Known rows, with every step that occurs:
tusok/lovu: [-0.201  2.107  1.778 -0.675  0.971  0.343 -5.286 -4.004  2.058 -2.605
  2.732  3.639 -3.216  0.766 -1.542  1.400  3.155  1.456  1.349  2.372
 -1.881 -1.650  2.023]
tusok/lovu/kefem/venu/ripez: [-1.095 -1.091  4.725 -1.115  0.587 -3.334 -2.432 -6.717 -3.498 -1.082
 -0.451  4.749 -2.746 -2.108 -1.250  0.431 -2.146  1.899  4.327 -2.808
 -0.386 -4.684  0.429]
kigufa/tusok/venu/kefem: [-0.681  0.272 -1.805  1.464 -0.485 -0.493  2.179  2.420 -0.747  2.267
 -1.739 -1.819 -0.715 -2.383  0.269  1.393 -0.064 -1.432 -3.440 -0.214
  1.948  5.011 -1.825]
venu/kefem/lovu/tusok/kigufa: [ 1.655  1.469  1.183  3.828  2.838  1.662 -2.689  3.746  2.399 -0.150
  1.796  0.137  3.189  0.934  2.026  2.332 -1.951  1.439 -7.160  1.343
 -5.862  8.312 -2.122]
lovu/ripez/kigufa: [ 1.609 -0.404 -2.263 -1.536 -1.601  1.722  0.379  1.608  2.248 -1.224
  1.275 -4.223 -0.797  4.069  0.465 -1.660  0.852  1.283  2.797  2.403
  0.520 -5.140 -0.497]
tusok/kigufa: [ 0.666  3.803 -0.332  1.326  3.937 -0.578 -2.120  1.845  2.319  0.186
  5.369  1.071  0.274  3.757  1.395  2.701  0.458  1.352 -0.322  1.870
 -2.358 -2.971 -0.710]
tusok/venu/kefem/lovu/ripez/kigufa: [ 3.652 -0.890 -2.639 -0.254  0.711  1.546 -0.122  6.492 -1.059 -0.674
 -4.438 -1.749 -0.238  1.845  0.124  4.037 -1.048 -0.516 -6.445  1.868
 -0.348  3.884 -1.397]
ripez/kigufa/tusok/venu: [-0.061  1.921 -2.010 -0.801 -0.366 -1.830  5.048  3.702 -0.259 -1.352
 -3.162 -0.474  0.851 -3.724 -2.455 -2.305 -0.013  0.009 -0.986 -0.361
  4.129 -0.719  2.112]
kefem/lovu/ripez: [ 3.639 -1.439  0.208  1.061  1.348  2.166 -1.547  0.445  4.089  0.005
  4.101 -0.489 -0.023  2.012  2.412  3.288  0.067  1.311 -0.574  1.536
 -2.147  0.915 -1.486]
tusok/venu/kefem: [ 3.013  0.378 -0.292  1.413  0.417 -0.262 -0.498  2.011 -1.851  1.194
 -1.114  0.692 -1.708  2.194  1.931  5.044  0.051 -0.481 -5.975  2.179
  1.990  3.974 -2.983]
venu/kefem/kigufa: [-0.198  0.467 -1.228  4.528 -1.155  2.275 -1.938 -2.594 -0.655  2.241
  2.652  2.369  2.828  5.860  4.860  2.522  1.124  1.094 -3.124  1.278
 -2.181  1.793 -3.977]
tusok/lovu/kefem/kigufa: [-2.730  0.607  2.015  1.106  0.532 -0.280 -3.567 -4.815 -5.198 -1.256
  1.232  2.277  0.098  0.816  4.394  0.631  1.555  4.778  2.737 -2.156
 -2.724 -1.479  0.809]
venu/ripez/kigufa/tusok/lovu: [-1.350 -0.266 -0.762 -4.531  1.255 -2.830 -0.597 -2.415  1.999 -2.960
 -4.170  2.064 -0.008 -2.583 -8.959 -5.572 -1.225 -2.907  4.331  0.049
  2.987 -5.304  5.887]
lovu/tusok/venu: [ 3.788  2.045  4.465  1.184 -1.824 -0.490  2.032  4.288 -1.005 -0.678
  3.627 -2.585 -1.315 -1.990  3.921  1.042 -2.665  2.846 -4.468 -0.797
  3.492  5.056 -1.483]
venu/ripez/kigufa: [ 3.545 -0.918  0.412 -3.073  1.647 -3.424  1.019 -2.583  2.033 -2.076
 -2.111  3.230  1.499  1.881 -5.010 -2.829 -2.209 -2.246  2.062  1.779
  5.451 -6.210  2.756]
kigufa/tusok/lovu/ripez/venu/kefem: [-4.348 -0.512 -2.558 -2.002 -0.810  2.946 -3.096  1.717  1.376  0.951
 -1.483 -4.630 -2.479 -1.209 -2.643 -1.371  3.416 -3.060  1.257  0.897
 -4.304  3.052  1.373]
ripez/venu/kefem: [ 1.461  0.261 -0.116  1.084  1.644  0.517 -0.840  0.079  1.047  1.466
 -1.167  2.206  1.632  2.241  1.326  2.052  3.471 -3.530 -5.069  3.549
 -0.422  5.415 -0.841]
ripez/venu/kefem/kigufa: [-0.010  0.936 -0.215  2.678  0.588  2.030 -0.271  0.610 -1.518  1.988
  0.242  3.340  3.970  4.174  4.246  2.584  2.878 -2.141 -5.669  1.559
 -1.463  4.655 -2.005]
kigufa/tusok/venu/kefem/lovu: [ 0.405 -0.175 -1.303  2.020  1.233 -0.184  1.711  2.984 -0.129  1.497
 -2.712  0.826  0.741 -4.066 -0.123  2.713 -0.885 -1.332 -5.708 -0.233
  0.317  7.739 -1.105]
ripez/venu/kefem/kigufa/tusok: [-2.301  0.642 -1.572  2.636 -0.145  1.926  1.585  1.322 -1.020  2.986
 -0.817  1.579  4.456  0.805  2.633  0.047  2.438 -3.012 -4.569 -0.172
 -1.748  5.940 -1.030]
tusok/lovu/kefem/venu: [-2.046  0.542  4.343  1.159 -0.582 -1.541 -2.399 -5.599 -3.225 -1.144
  1.218  4.124 -2.605 -2.443  2.024  1.299  0.564  4.410  3.094 -2.223
 -3.111 -2.193 -0.756]
venu/ripez/kigufa/tusok: [ 0.447 -1.036 -1.186 -2.875  0.981 -3.522  3.064 -1.788  2.325 -1.089
 -3.179  0.984  2.141 -1.878 -6.526 -5.464 -2.476 -3.227  3.606  0.088
  5.290 -4.962  3.538]
kefem/venu/ripez/kigufa: [ 2.694  0.173  2.818 -0.349 -1.174 -2.692  2.758 -2.924  1.890 -0.711
  0.197  6.146  0.678  0.539 -3.545 -1.071 -3.884 -0.900  1.587 -0.501
  2.999 -7.111 -0.469]
kigufa/tusok: [-1.321  0.534 -0.560  1.637 -0.431 -0.781  2.074 -2.330  3.222  1.260
  3.087 -0.251  0.412 -2.769  0.226 -1.582  1.331  0.069  2.085  0.033
  1.488  0.607 -0.163]

Rows:
[ 1.904  1.594  2.585  3.604 -3.092  1.849  1.341  4.692 -3.876  0.991
  2.016 -2.595  1.259  1.336  6.419  2.017 -2.785  2.997 -7.471 -1.429
  0.353  7.601 -3.945] : lovu/tusok/venu/kefem/kigufa
[ 1.849 -0.632 -2.440 -0.879  0.858  1.121  2.984  6.404  1.390 -1.177
 -2.204 -2.883  0.525 -2.431 -0.923  0.376 -1.413  0.159 -1.788 -0.711
  0.262  1.288  1.387] : kefem/lovu/ripez/kigufa/tusok/venu
[-1.614 -0.118  2.304 -0.718  1.448 -1.823 -4.061 -5.073 -3.142 -2.282
 -0.031  1.339 -2.253 -1.095  1.483  0.323  2.201  3.491  3.244 -0.285
 -1.497 -1.102  1.616] : tusok/lovu/kefem
[ 6.137 -0.363  5.327 -0.184  1.922 -1.728  1.505  3.278  0.271 -1.620
  0.374  1.436  1.023 -3.339 -0.019  2.082 -5.916  0.231 -5.963 -1.580
  3.496  5.863  0.966] : kefem/lovu/tusok/venu/ripez
[ 2.318 -1.855 -3.098  0.957  0.721  2.765 -1.923  1.538  2.630 -0.505
 -2.523 -1.107  1.791  3.427 -0.254  1.061  0.447 -0.184 -3.301  3.351
 -3.460  2.905 -1.659] : venu/kefem/lovu/ripez/kigufa
[-0.658  0.994 -1.426 -3.258 -0.840  2.187 -4.540  0.469  1.849 -3.525
  0.280 -2.277 -3.635  2.806 -2.864 -1.469  2.434  1.548  3.632  2.434
 -2.836 -5.251  2.622] : tusok/lovu/ripez/kigufa
[ 0.215  1.189 -0.244  0.589 -0.167 -1.530  3.570  2.276 -0.208  1.368
  0.926 -1.188 -1.200 -3.798  0.463  1.015 -0.296 -0.430 -1.107 -1.110
  3.773  1.849 -0.093] : kigufa/tusok/venu
[ 0.143 -0.121 -3.432 -2.199 -2.135  0.857  3.608  6.113 -0.018 -0.338
 -1.291 -6.996 -1.596 -0.482 -0.510 -2.230 -0.514  0.342  1.757 -0.310
  2.236 -2.826  0.402] : lovu/ripez/kigufa/tusok/venu
[ 3.962 -1.496 -1.247  0.967  1.371  1.830 -1.274  4.938 -0.810  1.047
 -1.538 -1.662 -1.429  2.341  2.356  6.551 -1.128 -0.545 -6.450  1.509
 -0.839  5.208 -3.227] : tusok/venu/kefem/lovu/ripez
[ 2.220 -0.431 -0.091 -1.369 -0.039  2.110 -0.088  2.406  1.956  1.173
  3.256 -3.553 -1.402  3.179  2.631  1.451  2.490 -1.790  0.387  2.044
  0.225 -0.641 -0.850] : lovu/ripez/venu
[-1.140  1.177 -2.184 -0.139 -0.785 -1.050  3.523 -0.305  2.909 -1.310
 -1.478  0.166  2.356 -2.630 -2.813 -4.715  1.165  0.129  2.003  0.726
  1.907 -1.780  2.381] : ripez/kigufa/tusok
[-1.330 -0.695  3.318 -2.336  0.260 -3.396 -1.154 -5.059 -3.765 -2.897
 -3.665  4.566 -1.197 -2.364 -3.282 -2.004 -2.253  2.004  4.347 -2.541
 -0.284 -6.145  1.973] : tusok/lovu/kefem/venu/ripez/kigufa
[-3.025  0.251 -2.564  4.728 -1.865  1.962  0.184 -1.735 -0.266  3.219
  1.441  0.415  3.365  2.111  3.498 -0.268  0.896  0.320 -1.840 -0.349
 -2.086  3.325 -3.138] : venu/kefem/kigufa/tusok
[-3.709  1.529  0.099 -0.445  0.128 -0.035 -2.209 -2.953  2.480 -0.917
  1.628  1.294 -1.972 -3.636 -3.052 -1.829  2.517  0.430  3.266  0.128
 -1.543 -0.190  2.728] : kigufa/tusok/lovu
[ 0.360 -0.823 -1.765  1.188 -1.270  4.335 -1.020  3.125 -0.777  2.877
  1.887 -3.802  1.162  6.404  4.976  2.186  2.062 -1.694 -2.425  1.181
 -3.046  1.862 -3.113] : lovu/ripez/venu/kefem/kigufa
[ 2.918 -0.364  4.358  0.880 -0.768 -2.318  1.296 -5.006  2.157  1.480
  3.968  6.325 -0.727  0.739 -1.369  1.757 -3.620 -0.995  1.621 -0.979
  2.673 -5.394 -2.395] : kefem/venu/ripez
[-2.351 -2.103 -0.237 -4.547  1.820 -4.548  0.691 -3.431 -2.348 -2.709
 -6.807  0.038  0.716 -4.214 -6.493 -6.446 -2.188 -1.242  5.894 -2.027
  3.113 -4.708  5.587] : venu/ripez/kigufa/tusok/lovu/kefem
[-1.073 -0.190 -0.923 -2.514  0.357  3.584 -6.356  1.556  0.535 -0.678
 -0.351 -2.406 -3.567  3.500 -0.961  1.797  4.293 -2.157 -0.576  3.236
 -4.828  1.293  0.714] : tusok/lovu/ripez/venu/kefem
[ 1.389 -0.692  0.436 -2.040  0.969 -3.449  3.722  1.129 -0.615  1.343
 -0.954 -0.424 -1.226 -3.473 -2.734 -0.049 -3.169 -3.093  0.233 -1.846
  6.448 -0.577  1.341] : kigufa/tusok/venu/ripez
[ 1.295 -2.321  3.214 -0.293 -0.176 -4.684  3.992 -4.486 -3.815 -0.446
 -2.541  3.487  1.699 -1.462  0.000 -1.970 -4.397  1.724  3.529 -3.417
  3.396 -5.540 -1.015] : lovu/kefem/venu/ripez/kigufa
[ 4.927 -0.219  0.528 -3.517  1.651 -3.917  2.529  2.319 -1.757 -1.870
 -4.299  2.172 -0.702  0.528 -4.154  0.641 -3.608 -2.162 -1.743  0.607
  7.490 -3.711  2.526] : tusok/venu/ripez/kigufa
[ 0.021 -0.128  1.550 -0.303 -1.704 -2.821  4.562 -2.453  2.181  0.410
 -0.776  4.565  1.458 -2.887 -5.028 -3.515 -3.994 -1.715  2.906 -2.287
  3.172 -6.145  0.290] : kefem/venu/ripez/kigufa/tusok
[-0.417  0.372  0.178 -2.167 -0.578  2.544 -5.871 -1.269  1.989 -1.696
  3.947 -2.631 -4.945  2.995 -0.441  1.405  2.599  1.650  3.800  2.289
 -3.279 -3.489  0.716] : tusok/lovu/ripez
[-1.808  0.832  1.950 -1.924 -1.515 -2.179  1.048 -3.003  1.628 -1.467
 -1.991  5.625 -0.581 -3.873 -7.504 -3.553 -2.908 -1.321  3.761 -2.212
  0.503 -6.313  2.699] : kefem/venu/ripez/kigufa/tusok/lovu
[-1.115 -0.668 -3.727 -1.368 -2.315  1.441  2.590  2.620  2.775 -0.284
  0.551 -6.622 -0.154  0.414 -0.992 -4.235  0.582  0.414  4.385  0.547
  0.393 -3.864  0.351] : lovu/ripez/kigufa/tusok
[-0.519 -0.662  1.585  3.407 -0.015 -1.175  1.551 -3.996 -5.430  1.197
  2.580  0.590  3.205  2.065  8.302  0.611 -0.126  4.894  1.806 -3.132
  0.468 -0.812 -2.524] : lovu/kefem/kigufa
[-2.520  1.675 -0.429  3.866 -1.664  1.014  2.493 -1.725  0.559  2.357
  4.741  1.389  3.144  0.303  3.912 -1.118  0.640  1.818  1.214 -2.303
 -0.158 -0.465 -1.468] : kefem/kigufa/tusok
[-2.400 -1.280 -3.160  0.992 -1.848  4.316  0.896  3.778 -0.386  3.884
  0.896 -5.493  1.694  3.196  3.693 -0.191  2.009 -2.521 -1.022 -0.437
 -2.929  3.039 -2.395] : lovu/ripez/venu/kefem/kigufa/tusok
[-3.825  0.439 -1.051 -2.873 -0.443  2.116 -1.819  1.621  1.983 -0.113
  0.793 -3.908 -2.954 -2.362 -2.133 -1.946  3.477 -2.176  3.153 -0.039
 -2.742  0.282  2.959] : kigufa/tusok/lovu/ripez/venu
[-4.305  1.749 -1.020  1.143  0.345  2.632 -1.961  0.726 -1.282  1.285
 -1.965  2.431  2.423  0.165  0.326 -0.021  3.870 -2.776 -3.311  0.075
 -4.175  5.364  1.381] : ripez/venu/kefem/kigufa/tusok/lovu
[-0.390  0.745  0.684 -3.219  0.581  2.611 -4.783  1.143  1.179 -1.677
  1.974 -1.558 -4.228  1.983 -0.777  1.446  3.876 -1.159  1.319  2.124
 -3.080 -1.090  2.259] : tusok/lovu/ripez/venu
[ 0.370 -0.683  4.009  3.340 -1.322 -2.389  2.750 -4.997 -3.445  1.447
  2.874  2.679  0.402 -1.555  5.849  1.671 -1.160  4.345  2.014 -3.005
  0.145 -1.501 -4.388] : lovu/kefem/venu
[-0.223 -1.927 -4.177  0.995 -0.038  2.716 -0.112  2.350  3.146  0.539
 -3.626 -2.904  2.540  0.086 -1.569 -0.996  0.096 -1.084 -1.956  1.734
 -3.692  3.691 -0.888] : venu/kefem/lovu/ripez/kigufa/tusok
[-1.297 -2.293  0.958  0.289  0.746 -3.731  4.715 -0.834 -8.236  2.335
 -1.876 -1.565  2.525 -2.600  4.297 -0.865 -4.187  1.325  1.974 -6.362
  5.102 -0.724 -0.430] : lovu/kefem/kigufa/tusok/venu/ripez
[ 2.454 -2.455 -1.701  2.159  0.843  3.114 -3.133  0.130  3.048  1.047
  0.963 -1.420  0.527  3.800  2.180  3.545  0.647 -0.232 -3.333  2.997
 -4.077  4.340 -3.408] : venu/kefem/lovu/ripez
[-3.849  0.066 -1.419 -1.729 -1.438  1.955 -2.779 -0.512  2.676 -0.137
  2.667 -4.607 -3.765 -1.487 -1.833 -2.038  2.196  0.548  5.224 -0.004
 -2.890 -1.808  1.468] : kigufa/tusok/lovu/ripez
[-4.660 -0.365  0.420 -0.412  0.477 -1.871 -1.081 -4.212 -2.061 -0.887
 -0.988 -1.155 -1.355 -5.435 -0.114 -2.731  1.995  2.232  4.886 -2.328
 -1.279  0.737  2.200] : kigufa/tusok/lovu/kefem
